What can hang from each mark:
K_711: K_98 K_256
K_838: K_160 K_524
K_270: K_486
K_416: K_45 K_57 K_98 K_256
K_446: K_57 K_256
K_98: K_416 K_446 K_711
K_160: K_416
K_256: K_416
K_381: K_66 K_416 K_486
K_66: K_45
K_544: K_202 K_416
K_57: K_446 K_711
K_486: K_270 K_524
K_524: K_620

In the rows, zero is written as 128.
Known rows, with every way that one mark hangs from another:
{K_160 {K_416 {K_57 K_711} K_98}}: [153 149 134 134 134 184 136 112 132 144 133 145 116 130 112 121 123 154
 128 116 113  98 163 134 129  98 127 126 126 149 122 120 131 166 118 138
 131 126 153 133 110]
{K_446 {K_57 {K_711 K_98}} K_256}: [193 145 161 129 143 211 109 132 106 117 128 156 108 104  95 126  77 145
 163 101 125  95 169 130 128 118 145 173 134 144 140 114 134 167 131  91
 127 115 138 151 116]
{K_160 {K_416 K_45 {K_57 K_446 K_711} K_256}}: [178 139 141 131 148 197 127 106 140 144 132 154  91 123  73 126 122 163
 129 111 114  98 164 142 130  94 121 119 121 152 132 109 124 173 127 139
 136 121 140 123  92]
{K_98 K_416 K_446 {K_711 K_256}}: [207 173 168 133 156 227  90 130 138 148 124 144  93 107  80 127  74 143
 159 121 131 103 163 129 140 116 166 166 136 155 153 105 128 163 118 122
 130 139 138 120  80]
{K_838 {K_160 {K_416 K_256}} {K_524 K_620}}: [148 113 110 114 127 109 146 143 127 122 141 125 128 132 164 116 137 127
 120 145 131 120 157 122 150 109 144 111 116  99 118 130 100 149 121 190
 126 119 102 167 127]
{K_57 K_446 {K_711 K_98}}: [166 147 151 130 138 233 107 120 113 111 127 147 117 116  87 130  90 145
 150 131 130 101 139 118 140 114 147 148 130 140 134 115 127 161 107 102
 129 127 123 139 108]
{K_160 {K_416 {K_98 K_446} K_256}}: [145 151 138 135 141 181 122 108 129 145 129 146 112 126 104 124 124 153
 123 112 118 104 166 139 133 103 133 123 123 145 128 117 133 164 117 150
 134 135 159 126  99]
{K_524 K_620}: [125 120 124 123 126 131 138 134 134 135 136 138 133 133 134 125 139 124
 125 132 129 124 134 120 140 130 138 134 127 112 131 128 120 140 122 167
 123 121 118 139 130]
{K_381 {K_486 K_270}}: [125 120 127 125 130 144 110 145 140 135 132 135 154 135 123 119 130 163
 133 128 120 127 121 115 135 117 141 146 131 119 130 134 121 125 121 130
 120 130 142 131 129]
{K_98 {K_416 K_45 {K_57 K_446}} {K_711 K_256}}: [233 164 165 131 155 232 100 127 150 149 129 153  84 110  59 127  86 152
 163 117 121  98 167 139 134 106 152 154 137 161 156 107 126 168 136 123
 131 129 132 113  78]
{K_381 K_66 {K_416 K_45 K_98 K_256}}: [186 136 126 130 136 151 151 114 119 123 127 142  96 111  92 143 106 118
 116 127 114 107 130 136 112 131 114 110 122 139 153 127 126 146 142 146
 130 132 148  67 120]
{K_486 K_524}: [140 107 128 124 128 133 133 135 128 128 131 128 129 137 137 120 133 138
 140 129 122 129 126 128 143 128 130 137 127 117 136 130 128 130 118 161
 128 129 131 148 133]
{K_838 {K_160 {K_416 K_98 K_256}}}: [144 122 120 131 132 139 131 126 131 129 132 130 130 131 139 123 123 143
 118 120 126 127 153 127 134 107 136  95 121 125 120 130 119 148 126 155
 133 129 137 147 114]
{K_544 {K_416 K_45 K_98 K_256}}: [186 123 148 128 142 177 116 121 148 150 126 148 107 126 105 126 139 142
 135 113 115 117 156 132 130 122 123 118 120 141 160 118 128 159 160 154
 141 129 149 116  89]
{K_270 {K_486 {K_524 K_620}}}: [140  93 123 117 124 139 146 154 134 121 131 137 136 142 133 116 138 157
 143 128 123 126 131 116 159 129 144 153 128 107 134 122 121 134 116 209
 124 125 129 158 137]
{K_57 {K_711 K_256}}: [162 134 143 127 134 189 118 118 116 117 127 139 118 118 100 128  98 140
 143 123 126 107 134 127 128 123 137 145 132 136 131 120 128 150 117 115
 128 126 122 132 114]
{K_57 K_446 {K_711 K_256}}: [169 145 149 130 140 229 107 117 113 109 125 146 112 115  80 132  84 147
 151 128 128 103 139 121 136 120 146 151 132 138 138 122 125 161 108  99
 131 126 122 132 107]
{K_160 K_416}: [125 130 123 128 136 132 143 120 130 134 132 127 116 129 125 122 132 147
 110 121 128 120 130 134 132 112 116 116 120 134 116 122 123 137 113 121
 133 126 140 132 117]
{K_57 K_446 K_711}: [147 142 141 129 137 210 115 117 122 116 127 140 117 120  93 132  97 141
 143 134 129 108 134 115 136 117 141 143 129 137 134 120 124 158 112 109
 129 126 123 138 113]
{K_57 {K_711 {K_98 K_446} {K_256 {K_416 K_45}}}}: [211 148 167 129 146 234 104 123 118 120 128 153  98 109  74 126  79 149
 155 123 129  95 153 127 135 119 148 161 130 149 141 104 126 162 121  99
 134 129 127 125  92]
{K_446 K_256}: [150 128 139 127 137 150 122 126 113 118 127 139 117 117 114 128 110 144
 140 117 128 123 146 132 129 133 133 143 132 132 137 122 132 140 129 116
 131 126 138 130 124]
{K_416 K_45 {K_57 {K_446 K_256} {K_711 K_98}}}: [215 141 161 132 146 230 108 121 128 127 130 161  92 112  56 130 100 158
 161 114 118  99 168 138 132 108 136 143 133 153 149 105 128 172 139 120
 136 117 124 121  96]
{K_381 {K_66 K_45} K_486}: [138 124 116 126 137 133 121 130 142 121 131 124 128 105 112 148 120 158
 114 131 119 129 104 116 125 121 122 129 131 119 142 149 123 135 134 111
 104 121 147  71 132]
{K_381 {K_416 K_45}}: [164 120 127 126 135 125 150 127 125 127 130 125 104 124 109 123 112 119
 114 124 130 119 113 144 119 138 114 116 124 133 142 118 115 117 134 119
 143 125 121 102 124]
{K_381 {K_66 K_45} {K_416 K_98 K_256}}: [179 140 117 127 139 155 146 106 118 116 126 137 101 107 102 149  99 123
 111 129 112  96 128 135 112 135 116 116 127 136 157 138 130 150 137 144
 120 131 153  51 132]
{K_544 K_202 {K_416 K_57 {K_98 K_711} K_256}}: [186 121 154 118 135 228 120 123 159 174 120 163 110 127 110 127 136 162
 155 122 112 105 179 126 128 106 137 131 112 142 159 117 132 185 159 154
 140 128 164 130  83]
{K_711 {K_98 K_446} {K_256 {K_416 K_45 K_57}}}: [240 159 177 134 148 225  95 133 122 126 126 164  92 109  71 124  82 151
 162 118 124  97 177 138 135 122 152 165 131 153 150 108 128 157 134  97
 135 129 138 107  89]
{K_57 K_446 {K_711 K_98 K_256}}: [188 151 160 131 141 252  99 120 103 104 124 153 112 111  74 130  77 151
 158 126 130  95 144 125 139 117 152 157 133 142 138 116 128 164 104  91
 130 127 123 132 103]
{K_98 K_446}: [141 143 142 133 137 155 111 129 127 135 124 133 119 121 114 130 115 130
 136 127 132 126 142 125 135 128 141 139 130 133 136 119 127 138 124 131
 131 133 130 124 115]
{K_416 K_45 K_57 {K_98 K_711} K_256}: [206 157 157 136 141 219  99 110 142 163 129 170  99 120  62 127 120 147
 159 102  99  94 197 153 122  98 145 131 139 159 155 108 142 185 158 187
 128 128 145 111  86]
{K_838 {K_160 {K_416 K_45 K_98}} {K_524 K_620}}: [159 115 114 117 128 120 150 144 130 124 145 123 125 130 151 114 138 132
 123 145 132 121 155 127 152 106 140 105 119 102 122 124  99 150 127 189
 132 120 100 161 119]
{K_416 {K_57 K_446} K_256}: [168 149 142 133 134 186 104 117 136 140 123 161 116 130  98 133 120 138
 148 119 109 105 180 132 126 112 144 138 130 143 141 130 136 165 137 151
 123 124 144 121 117]
{K_98 K_711}: [141 141 137 126 136 159 118 129 124 141 127 134 119 120 114 124 111 129
 137 123 128 119 136 130 131 122 140 139 134 135 133 118 128 143 123 136
 123 129 123 133 113]
{K_416 {K_57 K_711} K_256}: [172 143 142 130 133 187 110 112 136 143 125 159 115 129 101 130 119 137
 148 116 107  98 177 131 120 109 141 139 130 146 136 121 137 170 137 159
 122 122 139 129 116]
{K_256 {K_416 K_45 {K_57 K_446 K_711} K_98}}: [207 157 155 132 143 216 120 119 155 141 134 158  95 122  78 127 100 148
 151 132 112  97 178 121 131 110 139 151 127 158 149 113 126 171 150 120
 135 129 147 118  96]
{K_416 K_45 K_57 K_98 K_256}: [197 148 151 137 136 198 106 109 144 155 129 166 105 126  71 130 132 146
 153 106  99 101 192 152 119 103 136 123 134 154 151 115 143 175 162 183
 132 128 148 107  97]
{K_446 K_57 K_256}: [170 140 149 130 140 165 115 136 115 124 127 148 113 110 109 127  94 138
 153 102 125 111 165 133 126 126 137 163 133 137 140 124 132 151 140  98
 127 117 142 143 125]
{K_160 {K_416 K_98 K_256}}: [139 144 131 133 137 168 130 108 129 142 131 144 116 129 111 123 130 152
 119 113 116 105 158 140 129 103 127 117 123 142 124 121 134 159 119 148
 133 133 158 128 106]
{K_160 {K_416 {K_57 K_446 K_711} K_98 K_256}}: [164 157 140 135 140 217 121 103 132 144 130 159 109 128  92 124 117 159
 134 113 108  89 181 136 131  92 135 128 125 153 129 119 134 183 117 146
 130 127 160 130 101]

Rows:
[187 154 154 133 140 190 110 126 127 126 127 149 110 118  99 125  91 142
 148 126 122 107 163 129 131 129 147 158 131 143 143 125 129 149 131 106
 133 135 147 114 106]  {K_711 {K_256 {K_416 {K_98 K_446}}}}
[201 161 160 132 149 202 114 128 151 150 133 152  92 113  81 124  92 141
 149 124 121 104 173 126 134 115 145 157 129 155 151 107 125 163 151 120
 135 133 146 120  87]  {K_256 {K_416 K_45 {K_98 {K_446 K_57} K_711}}}
[155 123 113 119 125 104 144 144 126 120 136 117 127 131 165 117 131 129
 126 145 130 123 156 127 142 106 136 109 119 112 114 132 104 139 127 157
 128 120 108 158 132]  {K_838 {K_160 {K_416 K_57}} K_524}
[203 145 148 131 144 175 114 120 166 152 131 147  96 125  86 131 123 142
 145 119 114 109 165 138 125 107 135 132 126 155 148 113 132 156 152 150
 132 129 143 114  95]  {K_98 {K_416 K_45 K_57 K_256}}
[163 141 148 129 144 225 111 116 112 110 126 147 110 112  83 132  84 152
 151 126 129 105 146 118 137 120 144 153 132 140 140 116 127 166 112 101
 132 125 130 140 110]  {K_57 {K_446 K_256} K_711}
[161 113 150 119 134 205 128 130 154 160 121 143 117 125 121 129 137 159
 145 133 128 122 148 118 135 119 130 126 108 131 154 117 124 163 149 128
 148 132 156 130  88]  {K_544 K_202 {K_416 {K_98 K_446}}}
[195 153 162 138 144 218 103 121 129 140 130 151 101 110  65 128 101 145
 156 108 120 105 165 144 130 111 141 143 136 150 151 107 132 166 146 136
 138 130 134 116  88]  {K_416 K_45 {K_98 {K_446 {K_57 {K_711 K_256}}}}}
[185 151 158 138 143 209 107 122 133 144 131 147 104 113  71 129 108 142
 153 111 121 108 163 140 131 109 139 138 135 149 149 106 132 164 147 141
 138 130 134 121  91]  {K_416 K_45 {K_98 {K_446 {K_57 K_711}}}}
[199 169 170 131 157 218  95 136 124 147 125 156  92 100  85 124  66 142
 162 109 129 100 184 124 138 120 162 182 136 152 152 105 127 172 133 107
 126 127 142 137  93]  {K_98 {K_446 K_57 {K_256 K_416}} K_711}
[209 159 159 134 145 210 117 120 156 148 133 157  93 120  81 126 100 146
 152 129 113  98 182 122 131 111 142 153 127 159 150 108 127 171 153 129
 136 131 149 115  92]  {K_256 {K_416 K_45 {K_57 K_711} {K_98 K_446}}}
[179 124 143 126 137 158 118 128 149 152 122 150 116 133 131 126 139 134
 136 116 112 115 165 123 127 125 127 129 119 138 152 129 127 156 153 148
 131 121 150 124 109]  {K_544 {K_416 K_57 K_256}}
[194 150 153 127 145 190 112 129 131 141 128 149  99 113  86 123  92 141
 149 119 122 105 158 135 130 120 145 154 134 147 143 114 125 154 134 120
 127 127 128 119  97]  {K_98 {K_711 {K_256 {K_416 K_45 K_57}}}}
[188 107 155 116 142 224 123 121 161 170 124 155  98 119  88 128 138 167
 148 120 121 114 156 133 130 109 127 119 109 140 162 106 126 176 163 150
 149 131 151 125  68]  {K_544 K_202 {K_416 K_45 {K_98 K_711} K_256}}
[205 157 170 135 141 215  90 138 101 118 122 155 112 108  89 126  82 141
 162 108 130 101 163 141 134 124 155 165 135 141 142 116 133 150 121  96
 129 127 132 122 104]  {K_711 {K_98 {K_446 K_57}} K_256}
[185 161 163 129 155 207  99 130 123 143 125 150  95 105  88 124  77 146
 153 119 131 109 171 124 140 125 158 168 135 148 150 104 127 165 125 119
 129 134 140 128  92]  {K_98 {K_446 {K_256 K_416}} K_711}
[216 145 161 132 146 237  98 110 137 138 127 170  91 117  49 133 109 154
 159 111 110  92 179 141 127 100 140 136 130 156 150 106 132 182 145 149
 131 120 128 117  89]  {K_416 K_45 {K_57 K_446 {K_711 K_98}} K_256}
[196  99 154 115 142 208 131 132 162 157 123 152  95 120  93 131 137 171
 150 127 126 121 152 126 132 116 118 124 107 137 160 113 117 166 162 115
 152 119 143 123  83]  {K_544 K_202 {K_416 K_45 {K_57 {K_446 K_256}}}}
[172 138 138 132 146 176 127 111 142 146 131 152  94 126  80 126 130 160
 125 110 115 106 163 146 130  98 119 115 120 149 132 114 125 164 131 140
 136 122 143 118  96]  {K_160 {K_416 K_45 {K_57 K_446} K_256}}
[185 116 152 118 133 234 124 118 160 167 121 162 112 129 110 130 137 163
 155 125 112 102 175 121 126 106 133 129 109 142 155 117 131 187 157 149
 142 126 163 133  87]  {K_544 K_202 {K_416 {K_57 K_711} K_98 K_256}}
[212 138 160 131 143 208 111 123 131 138 130 156  94 113  68 128 108 151
 157 112 118 103 166 140 128 109 134 140 133 153 145 102 129 167 144 133
 135 119 123 119  97]  {K_416 K_45 {K_57 {K_711 {K_98 {K_446 K_256}}}}}
[213 165 167 132 162 224  90 122 155 163 127 148  80 107  60 129  91 146
 154 116 127 105 168 136 138 106 158 149 132 161 159  93 128 172 137 151
 133 139 136 117  66]  {K_98 {K_416 K_45 K_256} K_446 K_711}
[185 156 146 131 140 199 116 124 155 138 129 142 108 126 102 131 104 140
 149 132 120 104 157 119 132 109 145 147 128 152 141 121 129 159 128 121
 129 128 142 129 108]  {K_98 {K_416 {K_57 K_446 K_711}}}
[223 160 166 135 154 219 101 125 157 149 128 147  86 114  68 131  96 149
 158 121 124 104 168 131 134 108 148 151 131 161 154 102 126 166 139 130
 137 131 135 113  82]  {K_98 {K_416 K_45 {K_57 {K_711 K_256}}} K_446}
[200 159 161 130 147 201 112 134 126 132 130 160 102 107  99 123  74 143
 161 106 119  96 190 126 129 120 149 181 133 150 149 118 133 169 147  94
 127 123 159 142 110]  {K_446 K_57 {K_256 {K_416 {K_98 K_711}}}}
[175 103 145 115 133 189 129 127 163 165 119 154 111 131 121 130 147 158
 145 126 118 117 161 122 126 115 124 124 105 134 152 121 125 167 159 140
 141 123 154 130  95]  {K_544 K_202 {K_416 K_57 K_256}}
[155 142 139 135 144 172 132 115 133 145 134 137 102 122  91 123 127 158
 121 114 124 113 148 144 134 104 121 115 124 145 130 108 125 154 125 137
 141 132 145 119  92]  {K_160 {K_416 K_45 {K_98 K_446}}}
[165 145 146 129 144 189 115 126 125 115 127 147 108 116  96 130  92 149
 144 131 128 115 155 118 138 129 142 154 128 138 144 124 125 151 126  94
 133 129 143 129 114]  {K_57 {K_446 {K_256 K_416}}}
[214 164 167 138 148 231  98 121 132 158 128 164  93 110  59 126 102 154
 166 104 111 100 196 148 131 105 150 145 143 160 159 101 137 182 151 160
 134 128 142 110  83]  {K_416 K_45 K_57 {K_98 {K_446 K_256} K_711}}
[197 150 149 132 139 176 126 124 158 147 135 152 101 126  95 125 114 142
 144 129 111 106 175 127 127 115 133 143 126 153 146 117 128 156 158 129
 134 130 151 113 103]  {K_256 {K_416 K_45 K_57 K_98}}
[179 141 153 128 143 194 114 129 113 121 128 151 109 107  98 127  82 143
 158 103 124 101 165 127 126 120 141 169 134 142 140 118 132 164 134  96
 127 115 138 150 119]  {K_446 {K_57 K_711} K_256}
[194 152 159 131 147 252 102 116 128 118 128 152 102 113  68 132  87 151
 155 128 128  95 148 122 139 106 149 149 128 151 143 107 128 170 115 109
 133 129 128 134  91]  {K_57 K_446 {K_711 {K_98 {K_416 K_45 K_256}}}}
[179 154 143 132 139 178 117 128 157 140 129 139 111 128 110 131 112 137
 145 132 121 111 157 122 132 113 143 143 128 149 141 125 129 149 133 123
 129 130 145 124 112]  {K_98 {K_416 {K_57 K_446}}}
[218 141 162 132 143 214 107 123 130 136 129 157  95 114  63 128 105 150
 158 111 118 100 164 144 127 109 136 141 134 153 145 104 128 165 141 130
 134 119 120 113  94]  {K_416 K_45 {K_57 {K_711 {K_98 K_446} K_256}}}
[172 136 132 134 139 159 134 134 130 130 131 134 113 108  96 137  99 142
 115 127 118 120 115 125 121 123 126 125 126 130 154 134 114 135 133 113
 126 129 156  66 117]  {K_381 K_66 {K_416 K_45 {K_98 K_446}} K_486}
[199 155 158 133 147 201 117 124 152 143 134 150  95 115  83 125  96 142
 147 127 120 103 170 122 132 115 140 155 126 154 149 109 125 162 151 116
 137 132 146 121  92]  {K_256 {K_416 K_45 {K_98 {K_446 {K_57 K_711}}}}}
[172 143 148 130 136 186 115 131 121 126 128 145 117 115 104 127  91 130
 153 110 124 101 151 128 125 117 139 160 132 139 134 124 128 154 131 100
 124 117 127 143 119]  {K_446 {K_57 {K_711 K_256}}}
[204 153 164 134 148 207  97 128 135 136 127 149  99 114  82 128 104 144
 151 119 129 107 158 137 137 113 149 143 127 151 147 102 133 153 131 129
 135 136 138 118  88]  {K_711 {K_98 {K_416 K_45 K_256} K_446}}
[176 134 144 129 132 169 122 131 146 151 125 146 124 134 136 123 137 135
 139 120 112 114 165 121 130 124 129 129 124 140 152 131 129 156 150 142
 134 124 155 124 111]  {K_544 {K_416 K_57 K_98}}
[157 113 114 117 130 101 146 143 127 117 139 112 118 126 150 117 132 132
 121 144 136 129 141 131 144 107 129 100 117 110 117 124 100 134 130 154
 134 122  99 154 121]  {K_838 {K_160 {K_416 K_45}} K_524}
[150  94 121 114 128 148 139 147 132 133 138 145 147 150 134 113 144 150
 147 139 117 114 130 115 157 129 140 150 127 105 139 125 123 141 109 217
 123 133 125 161 139]  {K_486 K_270 {K_524 K_620}}
[194 158 157 133 140 195 108 129 127 128 127 152 109 116  97 125  86 140
 152 121 121 103 170 129 130 127 148 165 131 144 144 125 130 152 135 101
 131 132 149 118 107]  {K_711 {K_256 {K_416 {K_98 {K_446 K_57}}}}}
[196 107 154 118 136 225 133 124 165 166 126 153 102 124  96 129 140 168
 153 126 118 111 157 126 128 106 121 121 110 142 157 109 123 177 164 137
 150 123 148 127  79]  {K_544 K_202 {K_416 K_45 {K_57 K_711} K_98}}
[209 151 168 133 150 209 100 132 127 128 128 147  97 109  82 127  95 151
 155 118 133 109 157 136 139 118 148 151 130 151 149 101 132 152 129 112
 138 134 139 120  90]  {K_711 {K_98 {K_416 K_45} {K_446 K_256}}}
[144 110 111 113 119  98 142 154 125 115 140 118 140 132 172 119 134 112
 131 154 136 131 146 115 149 122 149 118 123  92 123 135 100 135 129 183
 124 119  89 166 139]  {K_838 K_160 {K_524 K_620}}
[201 152 156 138 141 219 108 118 133 138 130 162 102 118  65 130 113 156
 159 112 109 104 184 144 129 108 138 135 137 152 155 116 136 173 151 144
 137 125 144 110  98]  {K_416 K_45 {K_57 {K_446 K_256}} K_98}
[160 130 131 130 140 144 142 119 142 146 134 138 101 127 100 123 137 154
 119 114 120 114 146 144 128 103 111 111 121 144 125 114 122 147 130 132
 137 120 136 120 106]  {K_160 {K_416 K_45 K_57}}
[234 155 169 134 145 226  97 132 125 121 127 156  99 112  72 127  90 152
 163 116 124  98 162 144 134 115 149 153 133 153 148 114 132 153 128 101
 134 128 135 111  93]  {K_711 {K_98 {K_416 K_45 {K_57 K_446}}} K_256}
[201  97 154 114 139 211 134 129 163 159 124 150  96 121  94 130 136 167
 150 126 124 115 146 126 128 114 117 124 107 139 155 109 117 167 161 120
 150 118 137 124  81]  {K_544 K_202 {K_416 K_45 {K_57 {K_711 K_256}}}}
[142 112 107 114 125 101 152 148 127 119 143 118 132 133 171 115 137 125
 118 150 136 125 148 119 152 111 141 110 117  97 115 131  96 141 118 179
 127 118  97 168 131]  {K_838 {K_160 K_416} {K_524 K_620}}
[177 149 150 132 132 195 112 125 126 136 126 151 118 124 106 127 110 137
 152 122 118 102 164 127 128 112 144 146 133 146 134 117 132 161 127 133
 125 122 131 131 117]  {K_416 {K_57 {K_711 {K_98 K_446}}}}
[155 107 110 114 129 103 153 147 131 121 145 119 122 129 154 115 140 129
 119 147 136 126 145 126 152 109 135 104 117  99 119 124  94 142 126 181
 132 116  92 161 122]  {K_838 {K_160 {K_416 K_45}} {K_524 K_620}}
[172 126 119 122 128 124 142 140 129 124 139 123 120 128 145 117 132 135
 130 139 126 119 164 134 142 100 135 104 121 118 121 125 106 148 136 167
 133 122 110 151 119]  {K_838 {K_160 {K_416 K_45 K_57 K_98}} K_524}
